Each row was made from one small tree. Brackets hold a mark, then the marks that hang from it, in the order of their numbers. Every link used is in the known rows. Write each row's tree.
In the rows, 128 means zero.
Known rows:
{z_138 {z_32 z_705} z_735}: [153 142 165 141 158  89 148 147 128  79 148 123  85 182  76 123 119 100
 179]
{z_544 z_872}: [178 134 144 119 166 100 189 148 139 138 187 153  75  98 145 152 118 130
 136]
{z_957 z_872}: [173 110 133 109 167  95 187 142 142 127 177 141  77 116 148 133 124 168
 153]
{z_872 z_544}: [175 141 176 145 147 122 167 170 154 105 158 149  92 129 124 135 117 185
 156]
{z_957 z_749 {z_872 z_735}}: [178  76 151 125 182  83 204 142 151  74 164 132 106 116 138 139 119 160
 154]
{z_749 {z_957 {z_872 z_544 {z_735 {z_138 z_32} z_721}}}}: [158 131 113 160 144  92 163 163 161 120 157 119 114 162 112  87 153 181
 183]
{z_138 {z_32 z_705} {z_735 z_721}}: [147 172 145 142 154  98 131 164 114  95 138 116  87 179  81 126 140 100
 179]
{z_749 z_957}: [176 126 128 136 186 102 174 162 129 116 176 134  80 133 116 103 146 156
 164]
{z_749 {z_957 {z_872 {z_735 {z_138 z_32}}}}}: [162 109 112 146 166  81 181 147 154 114 173 125  99 158 112  87 146 156
 180]
{z_138 {z_32 z_705}}: [162 145 161 139 174  90 159 162 110  91 157 137  82 151  95 134 120 120
 162]
{z_872 z_544 {z_735 {z_138 z_32} z_721}}: [149 177 157 179 121 124 152 191 163 102 141 145 117 164 110 120 141 160
 180]
{z_544 {z_872 {z_735 {z_138 z_32} z_721}}}: [158 163 129 146 146 102 178 165 146 136 173 150  94 126 133 140 137 110
 155]
{z_735 {z_138 {z_32 z_705}} z_721 {z_872 z_544}}: [149 213 140 155 127 138 133 173 137 155 140 108 109 147 118 158 137 110
 184]
{z_544 {z_872 {z_735 z_138}}}: [166 135 141 147 151 104 192 153 156 135 185 161  92 110 145 142 123 117
 153]
{z_705 z_32}: [203 147 135 126 152 119 171 145 117 102 196 160  59 137 113 124 126 110
 151]
{z_735 {z_138 z_32} {z_872 z_544}}: [159 174 167 138 133 132 166 151 172 133 158 119 100 154 115 153 110 121
 179]
{z_138 z_735}: [165 134 158 126 159 114 167 148 147  98 165 139  74 150 112 128 125 126
 170]
{z_749 {z_957 {z_872 z_544 z_735}}}: [175  93 126 158 163  91 169 161 162 113 169 129 101 152 118  89 136 194
 176]
{z_721 {z_735 {z_138 {z_32 z_705}} {z_872 z_544}}}: [164 175 172 146 139 123 114 142 170 123 145 119 118 151 106 136 116 107
 171]
{z_735 {z_138 {z_32 z_705}}}: [149 172 150 143 145 102 176 148 127 115 157 138  98 134 114 134 133 113
 167]
{z_749 {z_957 {z_872 z_544 {z_735 z_721}}}}: [170 113 114 158 160  97 158 172 153 122 163 126 102 150 121  91 149 194
 177]

Which tree is each row?
[157 173 159 131 143 124 128 166 158 107 142 103  86 196  84 141 123 112
 186] -> {z_138 z_32 {z_735 z_721 {z_872 z_544}}}
[161  98 149 140 162  75 201 132 147  77 152 121 125 125 126 137 123 137
 165] -> {z_957 z_749 {z_872 {z_735 {z_138 {z_32 z_705}}}}}
[159 124 151 147 136  92 187 150 169  82 137 117 138 133 128 134 134 177
 165] -> {z_957 z_749 {z_872 z_544 {z_735 {z_138 z_32} z_721}}}
[159 172 150 121 155 125 176 145 152 137 171 122  84 146 122 156 119  91
 176] -> {z_735 {z_138 z_32} z_872}
[165 168 160 141 133 147 169 153 170 151 165 128  98 125 141 159 115 131
 176] -> {z_735 z_138 {z_872 z_544}}
[155 164 128 159 146  98 167 166 132 138 168 147 100 123 129 142 137 101
 159] -> {z_544 {z_872 {z_735 {z_138 {z_32 z_705}} z_721}}}
[166 175 173 134 140 127 124 141 184 122 150 123 113 153 110 134 117 116
 167] -> {z_721 {z_735 {z_138 z_32} {z_872 z_544}}}
[162 160 125 148 146 111 179 166 145 148 177 156  93 108 149 144 140 116
 154] -> {z_544 {z_872 {z_735 z_138 z_721}}}
[163 120 146 148 136 102 190 151 167  94 142 123 136 115 144 137 136 182
 163] -> {z_957 z_749 {z_872 z_544 {z_735 z_138 z_721}}}
[159 207 134 142 128 157 148 174 152 171 154 121 100 121 147 162 141 131
 177] -> {z_735 z_138 z_721 {z_872 z_544}}
[147 177 157 191 121 120 142 192 149 104 135 142 122 162 106 121 140 151
 184] -> {z_872 z_544 {z_735 {z_138 {z_32 z_705}} z_721}}
[170 136 171 133 149 133 149 151 169 115 160 120  81 163 110 146 107 123
 183] -> {z_138 {z_735 {z_872 z_544}}}
[159 112 125 172 148  82 164 153 157 112 158 119 118 162 104  87 138 173
 186] -> {z_749 {z_957 {z_872 z_544 {z_735 {z_138 {z_32 z_705}}}}}}
[173 100 135 126 178  91 191 156 139  86 156 127 108 114 143 141 136 160
 155] -> {z_957 z_749 {z_872 {z_735 z_721}}}
[161 142 173 180 126 127 172 176 175 101 155 159 113 144 124 122 124 167
 178] -> {z_872 z_544 {z_735 z_138}}
[157 172 145 117 162 118 136 162 142 112 152 105  72 190  89 144 129  87
 184] -> {z_138 z_32 {z_735 z_721 z_872}}
[159 204 117 125 150 151 158 169 132 175 166 123  83 114 153 165 150 100
 173] -> {z_735 z_138 z_721 z_872}
[153 173 143 136 162 112 120 164 121 115 144 101  80 186  83 146 128  73
 190] -> {z_138 {z_32 z_705} {z_735 z_721 z_872}}
[164 173 158 133 158 117 122 138 154 127 155 122 105 145 111 139 123  82
 169] -> {z_721 {z_735 {z_138 {z_32 z_705}} z_872}}
[171 170 168 136 140 138 127 144 182 136 156 130 111 130 130 139 121 123
 165] -> {z_721 {z_735 z_138 {z_872 z_544}}}
[174  91 112 144 181  86 177 157 146 116 179 132  88 146 123  92 142 169
 174] -> {z_749 {z_957 {z_872 z_735}}}
[172 168 154 122 158 133 134 139 166 139 165 132  98 124 134 142 127  98
 163] -> {z_721 {z_735 z_138 z_872}}
[158 142 164 135 166 104 137 146 135 100 153 107  79 189  78 144 106  73
 190] -> {z_138 {z_32 z_705} {z_735 z_872}}
